Each row comes from the steps of one path. Every step used is in the known rows, and no mark comes twice. Write the path behind each row, first mark first.
(in the rows, 128 means zero)
Known rows:
sese zegi tuses: [138 115 117 142 117 140 114 110 102 133 135 126 117  97 111 172 161 170
  96 129  91 147  90 129 142 147  52 133 138  93  94 186 193 162 114 114
  74 143  71 163 141 110 163 146]
subuz tuses rola: [156 140  91 138 131 127  87  95 127 132 166 115 126 104 138 130 156 152
  93 112 118 148 150 133 144 128  78 123 190 136  97 119 199 143 134 149
 124  99 103 154 131 127 112  64]
savi tuses rola: [177 123  97  96 110 136 139  85 114 127 129 125 115 100 137 160 140 148
 102 104 125 166 117 128 113 172 107 119 188 160  98 142 190 160 135 130
 138 111  86 166 151 127 100 100]
subuz tuses nakovam: [126 156 120 182 155 143  89 115 146 127 164 132 104 120 132 116 173 138
 138 132 112 152 107 148 180 129  79 115 172 123 114 130 175 129 150 168
 120 107  86 141 130 103 146  86]
keda vipa: [109 124 105 118 103 123 143 130 132  95 153  97 147 101 140 118 118 154
 127 139 131 124 138 136 119 110 111 116 158 132  95 152 157 129 142 143
 112 113 100 147 128 145 165 138]
fave tuses: [111  98 119 112 140 135 146 125  92  76 164  85 143  90 134 128 128 134
 136 120 124 143 101 118 128 154 133 140 152 157 123 162 170 141 130 115
  99 115 151 167 117 116 138  94]
pudo tuses subuz: [138 134 129 146 125 142 129 133 102 134 126 179 130 110 128 117 166 127
 122 119 128 155 122 109 165 176  89 124 161 153 115 147 201 146 143 133
 121 143  80 131 139 123 108 108]
moti tuses rola: [182 129  91 127 104 155 141  97 123 136 160  72 142  49 138 136 157 170
  95 109 133 144 116 114  87 128  94 147 157 158 101 167 204 156 145 125
 114  90 106 147 152 149 117 106]
keda vipa tuses pudo: [ 99 172 113 149  91 136  99 100 140 134  95  85 144  60 145 143 141 160
 161 138 130 122 122 149 157 109  51 155 192 159  94 152 178 139 131 104
 116  81  57 160 147 127 170 119]
subuz tuses: [138 137 110 151 152 122 114 113 128 109 138 121 111 128 134 109 144 152
 107 124 123 135 130 142 189 102  96 128 160 122 106 149 171 143 120 159
 108 103 116 153 129 115 119  87]
tuses rola: [147 124  83 109 118 133 122  98 114 141 156  99 144  99 141 150 144 125
 101 108 100 140 124 125  86 147 108 120 178 138  97 109 175 139 138 122
 140 115 114 157 137 145 126 103]
keda vipa tuses rola: [135 130  91  98  70 132  99  83 143 130 127  94 161  51 144 167 141 163
 125 137 144 145 150 138 125 141  59 135 195 156  79 131 199 139 146 122
  94  83  53 165 142 146 172  91]
dedodu tuses subuz: [104 143 114 144 114 125 141 112 117 153 118 151 132 129 118 122 128 118
  90 117 132 171 118 136 155 150  77 168 171 139 106 164 173 139 113 127
 117 169  96 145 144 147 131 125]
rovur tuses vipa keda: [137 132 102 110  94 138  68  82 123  89  79 116 154 128 135 128 185 150
  74 133 146 154 102 151 166 194  57  92 129 112 104 252 128 156  90 125
 101 117 153 182 134 137 159  91]
vipa tuses rovur: [129 151 109 137 101 144 100  93 121 143  78  70 135  96 147 147 193 120
 117 119 110 160  78 140 160 168  67 123 161 136  91  94 157 144 135  92
  78 109  86 165 134 118 145  70]
pudo tuses zitez: [140 115 122 142 121 158 147 124  77 115 139 135 121  62 139 122 170 142
 143 123 124 159  94  89 180 171 110 141 136 157  92 186 195 144 126 138
 125 121  72 156 139 121 123  92]
pudo tuses zegi: [113 112 117 111 144 160 143 165 118 130 127 126 121  89 140 112 188 161
 128 120  98 186  95 122 162 166  93  94 151 147 107 123 191 138 148 127
  95 117  75 144 142 120 144  87]
zitez tuses moti: [122 166  98 154 156 126 141 107 114 139 147  86 148  79 128  99 130 114
 169 131  82 145 114 139 181 155 116 142 169 149 105 141 168 143 154 137
 117  97 128 144 133 125 162  92]
nakovam tuses savi: [125 127 103 168 147 119 123 104 127 120 126 146 128  74 143 126 161 135
 113 116 124 176  88 121 101 106 100 110 153 159  93 185 166 136 129  83
 107 116 141 147 130 141 160 115]
rovur tuses moti: [136 137 121 124 134 140 129 128 120 119 122 109 141 112 134 131 153 117
 126 134 108 126  76 137 170 161  71 102 164 150 104 187 159 136 139 134
 122 121 167 166 149 139 152  99]
nisa tuses memutu: [107 120 137 106 115 128 145 103 114 143 112 125  86  98 135 126 132  84
 126  99  99 182 131  98 113 124  88 140 157 167 106 170 182 146 113 131
 170 126 145 137 156 106 141 111]
zegi tuses: [138 119 114 135 144 137 131 104 107 104 114 129 133 106 117 143 147 147
 100 126 114 128 106 130 143 107  77 148 139 112 106 159 169 165 118 128
 109 117 102 171 130 121 140 123]
keda vipa tuses: [115 128 109 113  88 127 124  99 144 105  99  96 144  76 139 144 132 163
 138 148 148 132 132 149 174 115  75 140 168 144  85 160 170 140 133 130
  80  90  67 163 139 134 179 115]
fave tuses pemo: [109 122 114 119 153 115 129 121 101  96 160 107 152  92 140 150 136 134
 132  99 114 170  89  98 132 166 117 174 178 170 111 123 167 130 135 119
 114 148 145 154 119 124 106  86]
tuses moti: [127 156 107 132 139 133 136 123 113 133 135  96 143 112 138 147 143 115
 154 126  86 113  85 131 128 141  86 121 167 133 100 124 143 139 154 141
 123 115 129 145 133 140 151 103]
keda vipa tuses dedodu: [108 111 102 151  96 137 114 116 138 149 129  89 161  80 137 160 125 175
 148 148 132 108 159 142 154 148  91 164 196 155  84 171 162 131 126 140
  89  89  30 160 128 151 181  93]
zitez tuses pemo: [121 159  90 157 164 101 134  91 122 142 137 118 143  87 132 105 126 127
 128 105  87 183 123 120 184 148 131 176 178 154  97 124 168 133 131 129
 138 135 119 138 137 127 112 110]
rovur tuses vipa: [131 111 116 122 127 137 133 105 125 101 121 128 153 114 132  85 181 165
  98 123 133 165 105 140 177 185  71  95 150 144 107 242 161 136  97 124
 114 117 153 162 147 142 136 103]
pemo tuses zitez: [145 132 102 142 137 159  97  80  76 104 142  97 117 114 134 125 139 160
 108 113 141 184 126 104 195 146 109 147 139 154  87 171 185 149 126 145
 125 105 113 176 117 124 134 102]
rola tuses memutu: [138 130 131 121  84 140  93  95 110 150 147 124 114  98 137 153 129 111
  86  99  92 174 138 125 140 155 125 105 143 148 108 126 177 145 100 117
 145 117 138 147 141 110 124  75]
savi tuses fave: [135 132 103 122 111 119 174 122 128  82 108 118 123 121 136 149 159 152
 105 111 114 163  87  95 140 207 110 123 178 154  98 199 166 163 132 139
 151 104  75 168 151 111  88 107]
pudo tuses: [141 112 126 129 133 134 165 143 106  99 132 136 119  78 140 115 167 152
 133 128 117 149 105 120 142 141 130 110 141 153 106 153 182 147 131 127
 106 123  98 143 139 118 105 115]
vipa tuses zitez: [130 129 102 127 109 157 105  65  97 143  83  98 127  75 136 159 151 126
 136 122 130 147  89 112 223 153  73 184 147 137  83 174 172 148 109 132
 115  95  65 182 146 125 164  82]
rovur tuses: [138 104 117 117 129 137 135 115 119 102 114 115 130 121 132 112 142 128
  86 127 126 145 102 140 172 144 108 107 144 141 109 200 162 138 109 122
 129 127 165 174 151 132 131 125]
pemo tuses savi: [109 136 111 166 174 122  84  79 106  96 130 128 118 117 142 124 151 155
  97 110 146 196 117 139 132 124 132 108 166 164  87 172 178 134 140 117
 117 108 131 149 111 124 115 125]
dedodu tuses: [111 122 111 131 120 119 176 120 122 118 124 113 126 100 130 120 129 145
 101 128 122 161 102 146 136 115 117 153 153 140  97 168 157 140 101 120
 104 147 114 158 144 141 130 134]
moti tuses memutu: [136 132 125 145  94 142 115 106 132 129 141 109 108  82 140 129 137 137
  95 113 114 167  90 111 111 118  84 124 141 165 106 190 178 153 110 137
 134  88 135 130 156 131 131 112]
sese zegi: [129 118 106 131 107 132 125 119 112 145 152 100 112 114 131 156 147 152
 110 124  82 150  93 131 129 157  98 111 148 103  92 162 168 136 122 117
  93 142  99 147 143 124 153 152]
rovur tuses pemo: [136 129 113 127 142 116 123 112 125 122 111 140 139 121 137 134 152 128
  84 107 112 168  89 117 175 157  89 138 173 156  97 163 157 127 114 124
 143 159 164 161 154 139 100 115]
nisa tuses: [136 114 124 100 145 136 201 111 108 129 103  90 105  90 130 112 140 119
 140 106 124 146 139 107 127 111 113 166 143 144 109 172 182 148 134 131
 133 135 126 153 150 111 132 128]
vipa tuses: [134 126 106 117 121 134 120  82 127 126  74  96 129  96 136 153 147 136
 127 128 123 136 102 143 183 124  88 150 155 133  96 142 158 151 115 119
  96  96  91 171 146 120 149 104]
nakovam tuses pemo: [160 145  92 145 134 112 141 118 133 134 123 144 135  93 141 140 153 149
 108 103 100 173  92  95 133 112  79 153 165 159  95 118 155 145 127 103
 108 146 143 152 138 144 132 105]
sese zegi tuses savi: [ 99 121 121 174 143 127  78  90 103 136 133 154 119  80 119 177 177 156
  97 122 103 174  71 131 116 156  54 124 155 106  79 218 201 143 122  98
  87 141  63 147 134 114 158 148]
pemo tuses: [147 132 107 132 149 134 116  99 107  91 130  99 115 134 134 117 135 168
  98 118 132 174 136 134 158 116 130 116 147 150  99 140 172 153 133 134
 105 109 141 165 117 119 120 125]
zitez tuses dedodu: [117 119  87 191 158 129 143 111 110 167 169  88 153  93 124  97 113 135
 140 124  82 139 165 137 158 167 171 167 182 152 106 169 162 136 119 139
 134 101  91 148 123 132 146 100]

Which path is each row?
[125 132 112 175 151 136 131  95 127 115 128 102 126  55 143 122 162 154
 109 113 151 158  79 125 101 114 114 145 143 162  96 225 187 137 138 118
 110  97 110 129 141 139 120 133]
moti tuses savi
[163 127 113 126 102 174 123  83  73 151 148  82 131  71 132 144 141 137
 109 101 124 150 132 104 195 167 135 163 119 129  96 159 194 146 113 127
 129 121  89 175 134 118 134  68]
rola tuses zitez
[154 144 116 128 108 144 142 114 107 119 108 102 110 122 143 135 173 133
 107 105 117 181  77 135 130 190  97  98 163 151 101 118 161 155 143 112
 107 131  91 157 136 116 101  93]
savi tuses rovur
[138 123 109 100 125 177 119 126 111 163 134  78 130  97 132 134 161 156
  95  97  97 178 135 139 180 162 114 114 138 120 113  95 184 140 135 117
  99 117  93 164 137 117 153  66]
rola tuses zegi
[113 153 105 122 104 106 108  95 152 123  95 120 152  76 145 166 140 161
 134 129 138 156 116 125 179 129  55 172 195 159  74 122 167 129 137 131
  97 124  61 153 142 143 148 106]
keda vipa tuses pemo
[127 150  88 117 101 133  75  78 122 104  94 101 155 131 138 144 173 151
 104 126 123 139 108 144 128 171  71 110 133  94  99 189 112 158 103 132
 101 111 111 162 117 139 163  95]
tuses vipa keda
[128 177 110 170 151 146  96 101 101 120 129  90 114 118 139 116 146 164
 120 108 112 163 126 135 145 112 101 133 174 166 107 136 181 153 130 108
 141  99 136 160 125 111 112 127]
pemo tuses pudo
[146 170 113 178 125 158 141 115 122 142 129  66 125  58 140 111 157 166
 131 109 120 122  88 123 114  97  84 165 154 162 115 188 186 156 129 110
 134  88 109 142 156 128 117 131]
moti tuses pudo
[137 162 106 158 166 100  95 105 136 128 135 144 120 129 140 132 150 149
 104 103 109 159 118 119 194 117  78 160 187 137  93 113 167 134 126 160
 124 138 109 139 132 123  89  80]
subuz tuses pemo
[108 152 109 131  66 136 100 110 138 124 103  70 155  75 149 140 178 148
 128 140 137 160 111 147 150 161  51 115 172 143  83 109 169 134 154 103
  65 102  59 158 129 132 176  82]
keda vipa tuses rovur
[ 71 105 122 141 165 123 113 105  90  82 159 115 145  74 142 136 144 121
 137 112 138 171  84 121 101 160 135 131 167 171 111 192 178 123 138 100
 112 119 140 149 108 121 133  96]
fave tuses savi
[168 157 122 124 117 154 136 114 105 149 144  77 145  81 133 156 149 134
 138 112  97 123 122 131 157 157 112 127 148 138 105 119 174 147 150 126
 104 119 118 156 133 123 137  65]
rola tuses moti
[106 127  99 103 132 161 104 104 136 155  69  91 126 107 138 150 168 146
 121 118 105 177  89 145 204 147  49 132 164 128 100 110 167 142 128 121
  87  90  64 169 148 123 186  76]
vipa tuses zegi
[134 121 110 143 131 161 114  89  75 121 122 127 133  86 117 150 150 138
 109 120 123 138  93 100 182 137  61 179 131 115  95 193 183 163 111 136
 127 115  72 179 131 123 160 100]
zegi tuses zitez
[117 157  93 169 130 134 127 107 109 141 146  68 143  84 136  78 166 111
 122 117  85 187 117 141 158 176 135 115 154 143 105 106 172 139 145  99
 107 114 118 146 123 116 141  87]
zitez tuses rovur
[160 145 119 130 106 157 109  94 101 169 134 125 140 117 121 138 136 119
  87  96 126 150 161 126 180 171 110 147 146 129 119 125 195 148 131 124
 122 143  99 150 134 121 120  84]
rola tuses subuz
[ 87 133  99 138 104 105 186 140 136 100 130 101 144  99 132 132 162 147
  92 125 104 169  88 106 116 179 106 149 175 145  90 191 157 143 111 119
 127 131  91 161 147 137 114 115]
dedodu tuses fave
[134 136 120 160 109 146  73 103  98 165 133 167 124 128 100 173 158 146
  84 120 103 154 106 117 168 178  11 146 155  95 103 181 208 161 124 122
  88 162  54 151 141 117 164 141]
sese zegi tuses subuz
[110 152 105 181 153 142 128 100 130 142 163 109 129  81 125  89 150 114
 165 134  89 178 114 147 172 161 142 130 165 138 118 140 179 129 154 137
 132 102 100 141 135 106 173 118]
zitez tuses nakovam
[ 86 128 102  94  98 154  98 122 154 131  95  88 144  86 141 141 154 172
 134 141 131 171 120 149 196 137  33 122 176 136  89 126 176 130 147 130
  69  84  39 164 142 137 217  87]
keda vipa tuses zegi
[128 131 135 160 136 154 143 146 123 121 155 146 115  73 137 124 197 138
 165 137 105 162  83 124 132 169 115  95 154 153 113 129 189 131 161 137
 119 125  72 133 141 106 136 115]
pudo tuses nakovam
[132 152 116 165 152 156  97 103 124 112 156 112 112 130 132 127 166 154
 132 126 121 186 116 140 148 145 114 101 160 151 109 114 176 138 160 143
 118 108 114 153 121 108 147 124]
pemo tuses nakovam
[131  99 110 184 125 148 105 127  98 176 166 122 131 104 109 188 152 181
 105 128  74 126 121 126 124 176  66 158 168 104  90 201 183 154 111 127
  84 139  37 161 129 126 165 125]
sese zegi tuses dedodu
[137 137 126 149 112 144 144 153  99 117 134 110 132  78 149 110 211 136
 124 119 102 172  84 118 120 188 110  82 146 157 101 102 183 141 152 101
  90 134  93 139 130 117 102  82]
pudo tuses rovur
[137 143 109 155 150 122 107 103 135 106 143 128 135 119 133  81 182 191
 119 121 132 155 136 143 191 144  60 118 168 126 103 193 168 141 110 161
  96  96  99 140 126 126 126  66]
subuz tuses vipa
[156 144 111 121 143 112 149  95 123 122  98 153 108 125 139 159 135 147
 112  94 117 179  86 116 161 159 101 155 189 164  92 133 156 149 128 143
 138 154  93 153 151 124  74 116]
savi tuses pemo
[111 148 113 126  81 135  87  89 140 139  93 135 154 106 128 147 130 138
 127 139 159 140 147 137 196 150  30 154 184 143  96 155 186 139 143 137
  93 110  47 149 140 140 180 107]
keda vipa tuses subuz
[161 115 109 116 116 138 144 126 105 124 157 133 135  56 143 137 179 151
 118 118 112 160 126 111  98 169 110 105 174 167  99 120 212 146 145 118
 119 118  88 147 143 130 100  92]
pudo tuses rola
[108 126 109 134 119 119 174 110 128 116 128 122 150  96 129  89 168 186
 112 123 130 180 108 146 136 159  78 141 158 144  94 209 154 138  90 120
  89 139  99 147 142 150 138 111]
dedodu tuses vipa
[134 146  98 130 109 141  60  72 111  91  78 129 158 115 119 158 187 170
  88 131 133 136 103 140 142 161  28 133 123  83 101 210 136 184  99 127
  80 107  86 178 112 127 173  90]
zegi tuses vipa keda
[123 138 124 168 146 157 112 109 122 127 135 143 127  99 115 152 176 135
 133 133 103 143  82 135 137 137  67 132 152 113 115 135 176 149 148 137
 122 120  74 161 130 107 173 122]
zegi tuses nakovam
[156 111 104 182 128 157 150 129 119 155 162  69 142  78 132 129 139 178
 117 120 122 112 125 117 109 134 124 179 157 158 105 208 170 148 126 146
 111  95  85 142 138 152 126 109]
moti tuses dedodu
[121 182 112 186 154 132  89 112 123 138 137 111 108 111 140 106 153 148
 129 114 101 125 118 143 173  98  68 145 188 139 112 144 179 144 120 133
 142  98 107 148 136 109 110  90]
subuz tuses pudo
[115 171 110 152 124 142  99  83 124 156  71  90 124  80 142 149 155 134
 150 118 104 127  89 144 170 119  61 165 181 149 104 136 168 149 113  95
 133  90  87 165 153 114 141 105]
vipa tuses pudo
[132 139 118 110 159 114 184 108 114 147  99 114 114  91 136 134 148 117
 136  85 111 171 125  86 134 123  97 198 170 159  97 137 179 138 140 132
 149 167 120 142 151 119 102 118]
nisa tuses pemo
[151 128  89 103 103 138  97  66 127 150 101  94 142  71 141 173 158 136
 112 115 118 149 119 133 140 152  75 145 185 145  90 112 188 150 127 110
 108  92  82 173 150 133 141  81]
vipa tuses rola
[109 126 104 104 103 137  75  92  99  62 130  82 168  99 137 144 171 156
 123 126 144 154 102 129 122 204  83 125 136 129 117 214 136 161 113 116
  71 106 136 175 100 123 167  61]
fave tuses vipa keda
[118 163 116 170 145 147 110 108 102 136 110 116 129  91 122 141 157 148
 123 114  96 117  95 132 128 100  54 162 165 129 114 153 178 165 118 101
 142 110  94 166 137 112 135 126]
zegi tuses pudo
[146 164 112 142 154 140 107 109 105 108 139  91 130 127 136 137 145 157
 135 126 114 156 114 133 159 137  89 112 167 160  95 129 168 152 162 145
 101 102 143 156 118 126 138  99]
pemo tuses moti
[106 121 118 129 118 145 121 134  84  95 167  56 152  90 144 125 175 118
 126 111 113 171  82 116 102 197 111 116 157 158 118 110 172 135 152  89
  84 129 142 160 105 115 135  62]
fave tuses rovur
[152 143 127 145 115 170 126 105 121 154 160  97 126  81 129 143 168 130
 133 114 105 156 124 141 148 165 139 116 142 130 118 102 183 133 151 124
 121 126  89 153 135 106 147  92]
rola tuses nakovam
[130 124 130 115  98 126 111  95 120 118 111 164  83 133 139 153 118 116
 103 106 105 189  91 125 137 164  92  96 173 170 103 169 160 156 103 140
 160 113 116 148 154 110 112 110]
savi tuses memutu
[135 145 110 146 158 115 115 102 114 125 108 153 140 105 123 166 156 147
  95 106 103 150  91 109 152 123  58 179 167 125  94 122 167 154 122 129
 124 150  95 157 132 128 111 115]
zegi tuses pemo
[157 122  95 120 125 142 109  91 106 128 141 125 144  83 121 166 160 148
  86 114 108 138 124 122 100 134  61 141 168 124 100 128 201 165 132 117
 125 111  87 172 132 131 135 100]
zegi tuses rola
[152 147 120 175 124 170 143 118 143 134 155  86 123  68 133 124 176 157
 141 129 129 148  76 128 119 131  95 137 138 145 116 170 183 141 161 144
 113  96  92 136 151 126 151 129]
moti tuses nakovam
[131 139 116 151 137 144  95  96 104 139 108 169 141 137 107 145 145 121
  88 115 126 135 119 120 167 142  38 163 157 113 117 155 187 166 128 136
 125 139  84 156 129 126 143 116]
zegi tuses subuz
[134 117 114 154 105 163  95  92  71 149 145 125 116  78 111 178 164 164
 104 125 100 159  78  98 177 173  35 162 131  96  81 219 206 158 110 124
  93 139  43 175 141 113 179 123]
sese zegi tuses zitez
[130 124  92 113 101 123 153 104 121 144 152 110 137  81 134 139 139 144
  88 116 116 172 123 137  88 142 100 146 184 153  90 138 182 140 115 109
 117 143 103 161 148 151 124 111]
dedodu tuses rola
[157 147 101 105  94 135  96  69 120  89  71 126 127 133 135 154 169 172
 105 121 148 166 100 149 151 198  70 109 142 119  98 223 128 178 102 139
  95 109  84 175 132 122 133  92]
savi tuses vipa keda
[129 148 109 133 112 141  86  75 126 160  69 140 136 125 125 154 144 111
 115 118 137 148 117 131 207 159  47 166 170 134 107 142 176 148 124 127
 110 116  75 158 147 127 150  99]
vipa tuses subuz
[ 93 143 123 149 140 144 123 127  87 106 161  76 141  77 140 128 138 133
 159 109 105 136  93 120 112 149 108 157 178 172 129 154 180 142 130  91
 133 107 145 161 124 108 129  98]
fave tuses pudo
[155 142 119 127 121 142 128  94 110 137  97 167 110 153 122 142 126 123
 105 105 144 165 115 126 180 179  82 139 175 149 114 170 178 159 131 147
 138 140  77 152 147 121 106 119]
savi tuses subuz
[130  90 111 156 134 143 134 133 113 147 145 111 145 125 130 130 134 138
  98 125 110 122 130 136 152 174 122 134 174 152 106 217 152 129 105 135
 139 126 132 170 139 149 134 101]
rovur tuses dedodu
